What can hang from each mark
Q_745: Q_463
Q_463: Q_45 Q_225 Q_560 Q_745
Q_225: Q_172 Q_463
Q_560: Q_455 Q_463
Q_455: Q_538 Q_560
Q_86: Q_538
Q_172: Q_45 Q_225
Q_538: Q_455
Q_45: Q_172 Q_463

Known rows, with every way that one mark hangs from another
[Q_560 Q_455 [Q_463 Q_45 Q_745]]: 5, 3, 46, -20, -10, -28, -15, 4, -4, -9, -2, 2, -11, 26, 4, 7, -5, 1, 2, 22, -3, 2, -17, -15, 14, 8, 1, 10, 25, 11, -13, -8, 3
[Q_745 [Q_463 [Q_45 [Q_172 Q_225]] Q_560]]: 7, -4, 21, -9, -12, 5, -17, 3, -15, 7, -6, -18, -1, 8, 0, 1, -6, -7, 5, -1, 9, -9, -11, -26, -3, 7, 18, 4, -3, -5, 1, -5, 2
[Q_463 [Q_225 [Q_172 Q_45]] Q_560 Q_745]: -1, -7, 15, -6, -17, 14, -8, 1, -9, 3, 0, 6, -1, 3, -4, 2, -9, 6, 8, 23, 10, 14, -8, -13, -14, 7, 3, 5, 3, 9, 1, -8, 4
[Q_745 [Q_463 Q_560]]: 5, 4, -4, 2, -4, 27, -7, -2, -4, -1, -7, -8, -4, 12, 8, 1, -6, -2, 7, -6, 10, 10, -8, -12, -2, 2, 10, 1, 1, 2, 9, -3, 2
[Q_455 Q_538 [Q_560 [Q_463 [Q_45 Q_172] Q_745]]]: -4, -7, 39, -9, -4, -28, -17, -4, -5, 4, -4, -18, -10, 16, -3, 10, -14, -3, 3, 22, -4, -5, -18, -14, 11, 8, 14, 22, 7, 6, -18, 4, 3
[Q_463 Q_225 [Q_560 Q_455] Q_745]: 0, -2, 30, -9, -9, -13, -6, 5, -15, -6, -4, 3, -10, 19, 2, -2, -8, -2, 5, 23, 7, 22, -16, -19, 2, -1, 6, 3, 15, 11, 2, -7, 8
[Q_560 [Q_463 Q_745]]: -1, 2, 20, -12, 2, -13, -6, 2, 6, -6, -6, 2, -9, 17, 4, 8, -11, 3, 8, 11, -2, 6, -10, -10, -1, 7, -6, 8, 9, 8, -6, -7, 3
[Q_463 Q_745]: -4, -2, 12, -10, 0, -10, -8, -3, -1, -2, -2, 2, -7, 8, 3, 4, -9, 3, 7, 9, 3, 5, -7, -8, 4, 2, -2, 6, 7, 7, -2, -2, 3
[Q_172 [Q_45 [Q_463 Q_745]]]: -15, -2, 4, -12, -6, 0, -16, -2, -6, 1, -2, 0, -11, 11, 1, 4, -2, 9, 7, 13, 0, -13, -4, -6, -13, -1, -1, 8, 8, 5, -1, 7, 10
[Q_560 [Q_455 Q_538] [Q_463 Q_225]]: 0, 5, 32, 4, 1, -15, -13, 4, 2, -6, -10, 2, 2, 17, 4, 1, -12, -4, 4, 17, 1, 29, -18, -4, -12, -3, -2, -1, 8, 15, -2, -8, 8
[Q_172 Q_45]: 2, 1, 5, -3, -2, 6, -9, -6, 2, 5, 1, 1, -4, 3, 4, 3, -12, 6, 7, 9, 6, 4, -2, 1, -16, -4, -2, 2, 7, 6, 3, -1, -1
[Q_455 Q_538 [Q_560 [Q_463 Q_45]]]: -3, 0, 21, 7, -2, -13, -11, -9, 2, 2, -6, -14, -9, 16, 2, 3, -10, -4, 4, 19, -3, 1, -15, -1, 4, 4, 8, 16, 7, 10, -9, 3, -2
[Q_538 Q_455]: 10, 3, 10, 3, 10, 6, -11, -5, 9, 2, -3, 3, 7, 8, 6, 2, -10, 0, 15, 3, 11, 0, -6, -1, -11, -1, -4, 1, 7, 7, 14, -3, -5
[Q_560 Q_455 [Q_463 Q_45 Q_225]]: 7, 5, 51, -10, -8, -28, -14, 5, 2, -6, -4, 3, 1, 19, 4, 1, -11, -7, 4, 23, -1, 11, -17, -12, -2, 5, 4, 3, 17, 11, -3, -14, 1
[Q_172 [Q_45 [Q_463 [Q_560 Q_455]]] Q_225]: -5, 3, 11, -4, -11, 5, -14, 7, -22, 1, -7, -4, -14, 18, 2, -5, 3, 2, 4, 11, 5, -8, -12, -8, -17, -13, 3, -3, 10, 7, 7, 4, 9
[Q_560 Q_463]: 6, 5, 13, -3, 5, -6, -4, 1, 13, -6, -7, 1, -2, 11, 7, 5, -14, -2, 9, 5, 2, 8, -8, -3, -8, 2, -7, 3, 3, 8, 2, -6, -1
[Q_745 Q_463]: -2, 5, 0, -2, 1, 14, -13, -4, 4, 2, -6, -5, 5, 8, 7, 3, -8, -3, 8, -9, 7, 7, -5, -6, -4, 1, 3, 0, 1, 3, 5, -6, 2
[Q_745 [Q_463 Q_225 Q_560]]: 1, 1, 8, 4, -5, 18, -6, 0, -5, 1, -9, -5, 2, 10, 4, -3, -9, -6, 9, 3, 10, 17, -9, -16, -11, 4, 11, -1, 0, 3, 10, -8, 5
[Q_225 [Q_463 Q_45]]: -1, -4, 15, -1, -9, -13, -14, -1, 10, 2, -7, 0, -4, -3, 4, -2, -20, -4, 2, 16, 7, -3, -11, -4, -3, 14, 3, 7, -3, 1, 3, 2, -4
[Q_455 Q_538 Q_560]: -11, -2, -1, 13, 4, -2, -9, -12, 0, 6, -6, -13, -5, 5, 2, 0, -13, -4, 4, 9, 4, 10, -11, 6, 0, -8, 4, 10, 1, 10, 0, 6, 1
[Q_86 [Q_538 [Q_455 [Q_560 [Q_463 Q_45]]]]]: 4, 5, 39, 4, -2, -17, -12, -7, 9, 1, -4, -8, 9, 22, 5, 2, -17, -7, 14, 15, 6, -10, -14, 4, 19, 7, 12, 14, 21, 6, 6, -7, -5
[Q_172 Q_45 [Q_225 [Q_463 Q_745]]]: -12, -7, 12, -7, -6, -16, -17, 3, -7, 8, -7, 1, -13, 6, -2, 2, -14, 3, 4, 20, 3, -6, -8, -10, -17, 9, -4, 4, 4, 4, -2, -4, 4
[Q_225 [Q_172 Q_45]]: 4, 0, 3, -2, -9, 18, -14, -4, 6, 6, 1, 6, 9, -6, 1, 5, -12, 4, 7, 5, 10, 8, -5, 5, -13, 0, -6, 2, -1, 8, 4, -6, -4
[Q_538 [Q_455 [Q_560 [Q_463 Q_45]]]]: 10, 4, 37, 1, 7, -11, -12, -6, 9, 2, -3, -10, 0, 23, 4, 5, -10, -6, 15, 16, 3, -15, -13, -3, 1, 6, 6, 14, 18, 8, 5, -5, -9

Rows
-11, -6, 12, 3, -10, -15, -13, 8, -20, -1, -13, -3, -18, 16, 0, -3, -10, -2, -3, 21, 6, 15, -21, -14, 2, 2, 2, 4, 3, 9, -3, 3, 11 : [Q_172 [Q_225 [Q_463 [Q_560 [Q_455 Q_538]] Q_745]]]
7, -8, 25, 0, -16, -6, -20, 6, -8, 1, -9, -9, -5, 3, 3, -2, -21, -6, -5, 18, 13, 13, -23, -11, 7, 5, 16, 9, -3, 1, -2, 9, 3 : [Q_225 [Q_463 [Q_45 Q_172] [Q_560 [Q_455 Q_538]]]]
-14, -6, 12, -7, -12, 3, -9, 2, -14, -1, -5, -1, -13, 13, -2, -1, -2, 7, 9, 24, 3, -4, -6, -16, -19, 3, 7, 7, 6, 5, 4, 6, 13 : [Q_172 [Q_45 [Q_463 Q_225 Q_560 Q_745]]]
5, -2, 48, -18, -9, -27, -22, 5, -7, -5, -3, -6, -5, 19, 1, 10, -10, 1, 0, 19, -1, 7, -21, -19, 12, 6, 10, 13, 15, 8, -19, -1, 6 : [Q_560 [Q_455 Q_538] [Q_463 [Q_45 Q_172] Q_745]]
-10, -2, 26, -12, -14, -3, -15, 6, -22, -4, -5, 1, -12, 22, 1, -2, -1, 5, 5, 25, 3, 2, -13, -17, -12, -4, 7, 4, 16, 9, 3, 3, 15 : [Q_172 [Q_45 [Q_463 Q_225 [Q_560 Q_455] Q_745]]]
-8, 1, 14, -11, -10, -3, -11, 7, -16, -10, -6, -1, -15, 22, 5, 0, 0, 0, 4, 11, 3, 2, -16, -12, 10, -5, 2, 5, 12, 7, 5, 6, 12 : [Q_45 [Q_463 [Q_560 Q_455] Q_745]]
-2, 1, 45, -5, -4, -26, -14, -6, 2, -1, -3, -7, 0, 27, 3, 6, -13, -3, 14, 21, 2, -12, -14, -4, 28, 12, 13, 18, 27, 8, -1, -8, -1 : [Q_86 [Q_538 [Q_455 [Q_560 [Q_463 Q_45 Q_745]]]]]
3, 1, 19, -11, -8, -3, -5, 4, -15, -7, -3, 1, -15, 20, 5, 1, -6, 1, 3, 14, 7, 16, -16, -13, 12, -5, 2, 4, 17, 10, 0, -2, 5 : [Q_463 [Q_560 Q_455] Q_745]
3, -4, -4, 5, -11, 18, -6, 5, 10, 0, -11, 5, 4, -7, 4, -2, -22, -6, 4, 7, 16, 16, -14, 1, -4, 12, -3, 4, -16, 4, 12, -2, -4 : [Q_225 Q_172 [Q_463 Q_560]]
15, 1, 31, -14, -16, 8, -20, 4, -14, 0, -3, -14, 2, 14, 6, 2, -8, -7, 1, 0, 12, 4, -17, -22, 12, 1, 21, 3, 10, -1, 1, -4, 2 : [Q_745 [Q_463 [Q_45 Q_172] [Q_560 Q_455]]]
-10, -1, 22, -10, -16, 1, -15, 10, -11, -6, -8, 5, 3, 12, -2, -3, -2, -5, 5, 17, 7, 10, -18, -13, 2, 2, 2, 4, 2, 11, 7, -3, 12 : [Q_45 [Q_463 [Q_225 Q_172] [Q_560 Q_455] Q_745]]
-6, 2, 10, 11, 6, -5, -7, -6, 6, 0, -9, -12, -8, 16, 3, 5, -14, -4, 6, 10, -1, 11, -14, 5, -2, -4, 1, 11, 3, 12, -5, 2, 1 : [Q_455 Q_538 [Q_560 Q_463]]
-9, -4, 20, -9, 1, -12, -17, 5, 5, 1, -9, -6, 10, -3, -1, -1, -15, -9, 11, 5, 7, -3, -9, -11, -16, 0, 6, 4, -11, 0, 11, 2, 8 : [Q_45 Q_172 [Q_463 Q_225]]
-3, 3, 15, 10, 4, -5, -10, -10, 5, 5, -4, -8, 12, 11, 6, -2, -18, -7, 15, 5, 12, -1, -10, 10, 18, -5, 6, 7, 13, 7, 15, -4, -2 : [Q_86 [Q_538 [Q_455 Q_560]]]
6, -1, 23, -14, -7, 1, -22, -3, 0, 5, -2, -13, 10, 2, 3, 5, -12, -5, 5, -6, 8, -6, -8, -18, 3, 8, 17, 7, 1, -4, -1, -4, 0 : [Q_745 [Q_463 [Q_45 Q_172]]]
-5, -3, 22, 2, -9, -7, -9, 2, -19, -5, -6, 0, -10, 18, 1, -2, -7, 1, 1, 25, 5, 28, -18, -17, 1, -2, 7, 4, 11, 14, -4, -1, 12 : [Q_463 Q_225 [Q_560 [Q_455 Q_538]] Q_745]
-11, -2, 12, -10, 2, -16, -18, 6, -2, 5, -9, -10, 3, -1, -2, -1, -8, -7, 10, -4, 4, -16, -9, -9, -13, -4, 2, 3, -11, -2, 8, 4, 7 : [Q_45 [Q_172 Q_225] Q_463]
2, -3, 43, -11, -1, -33, -14, 2, -2, 7, -5, -20, -4, 12, -3, 5, -14, -13, 7, 13, -2, -16, -16, -13, -2, 3, 9, 14, 3, 2, -6, -6, -5 : [Q_455 [Q_560 [Q_463 [Q_45 [Q_172 Q_225]]]]]
-14, -6, 12, -6, -2, -24, -13, 5, -2, 3, -10, 0, -10, 6, -1, 0, -15, -3, 4, 13, 3, -1, -11, -11, -6, 10, -5, 5, -2, 4, 1, -4, 4 : [Q_172 [Q_225 [Q_463 Q_745]]]
1, -8, 27, -9, -22, -4, -10, 1, -6, 1, -1, 3, 0, 2, -6, 0, -7, 0, 7, 26, 8, 9, -13, -19, 3, 18, 8, 11, 1, 6, -2, -6, 0 : [Q_463 Q_45 [Q_225 Q_172] Q_560 Q_745]
-4, 1, 30, 2, 6, -20, -4, -1, 8, 0, -8, -9, 0, 14, 1, 1, -18, -11, 11, 16, 0, 9, -14, -3, -12, 0, 0, 8, 6, 11, 3, -11, 0 : [Q_455 [Q_560 [Q_463 Q_225]]]
-1, -6, 15, -4, -13, 5, -5, 3, -4, -1, -4, 6, 3, 2, -4, 1, -11, 0, 9, 18, 10, 18, -12, -14, -3, 9, -1, 6, -3, 9, 4, -8, 4 : [Q_463 [Q_225 Q_172] Q_560 Q_745]
8, -5, 30, -9, -14, 5, -15, 2, -8, 5, -5, -13, 6, 4, 0, 0, -13, -8, 7, 8, 12, 4, -12, -27, -5, 12, 24, 6, -2, -4, 4, -5, 4 : [Q_745 [Q_463 [Q_45 Q_172] Q_225 Q_560]]
3, -1, 20, 1, -14, 8, -11, -2, -8, 3, -6, -8, -1, 12, 2, -3, -5, -4, 7, 12, 7, 6, -9, -21, -5, 12, 19, 4, 6, 1, 5, -6, 2 : [Q_745 [Q_463 Q_45 Q_225 Q_560]]
-2, 0, 31, -10, -4, -10, -10, 5, 10, -4, -7, 9, 8, 7, -3, 7, -14, -3, 11, 16, 1, 16, -12, -11, -7, 14, -8, 7, 0, 12, -2, -16, 4 : [Q_560 [Q_463 [Q_225 Q_172] Q_745]]
0, 3, 49, 5, -2, -27, -12, -5, 8, 2, -5, -7, 14, 19, 2, -1, -20, -10, 16, 24, 4, -4, -15, -1, 12, 11, 15, 12, 19, 8, 9, -13, -2 : [Q_86 [Q_538 [Q_455 [Q_560 [Q_463 Q_45 Q_225]]]]]
-3, 0, 45, -2, 12, -21, -10, -1, 4, 0, -6, -4, 1, 27, -1, 7, -13, -7, 19, 22, 0, -2, -15, -13, -6, 6, 1, 12, 18, 13, 6, -12, 1 : [Q_538 [Q_455 [Q_560 [Q_463 Q_225 Q_745]]]]
-6, 2, 38, -5, -2, -22, -15, 5, -5, -7, -9, 3, -4, 24, 1, 5, -9, 0, 4, 22, -3, 25, -19, -13, -4, 1, -1, 5, 14, 17, -9, -9, 12 : [Q_560 [Q_455 Q_538] [Q_463 Q_225 Q_745]]
-5, -8, 19, -10, -17, -11, -20, 1, 8, 3, -5, 5, 3, -5, -2, 3, -17, -1, 1, 18, 7, -1, -13, -7, 9, 23, 0, 12, -4, 4, -4, -3, -2 : [Q_225 Q_172 [Q_463 Q_45 Q_745]]
5, 2, 4, 9, -7, 10, -6, -1, -11, -4, -6, -3, -9, 13, 7, -2, -8, 1, 0, 11, 10, 25, -15, -3, 2, -11, 4, 0, 6, 11, 1, 5, 6 : [Q_463 [Q_560 [Q_455 Q_538]]]
3, 3, 43, 1, -8, -23, -17, 1, -1, -4, -7, 0, 0, 18, 2, 0, -9, -4, 2, 24, -2, 19, -18, -9, -4, 4, 7, 5, 13, 14, -8, -6, 4 : [Q_560 [Q_455 Q_538] [Q_463 Q_45 Q_225]]
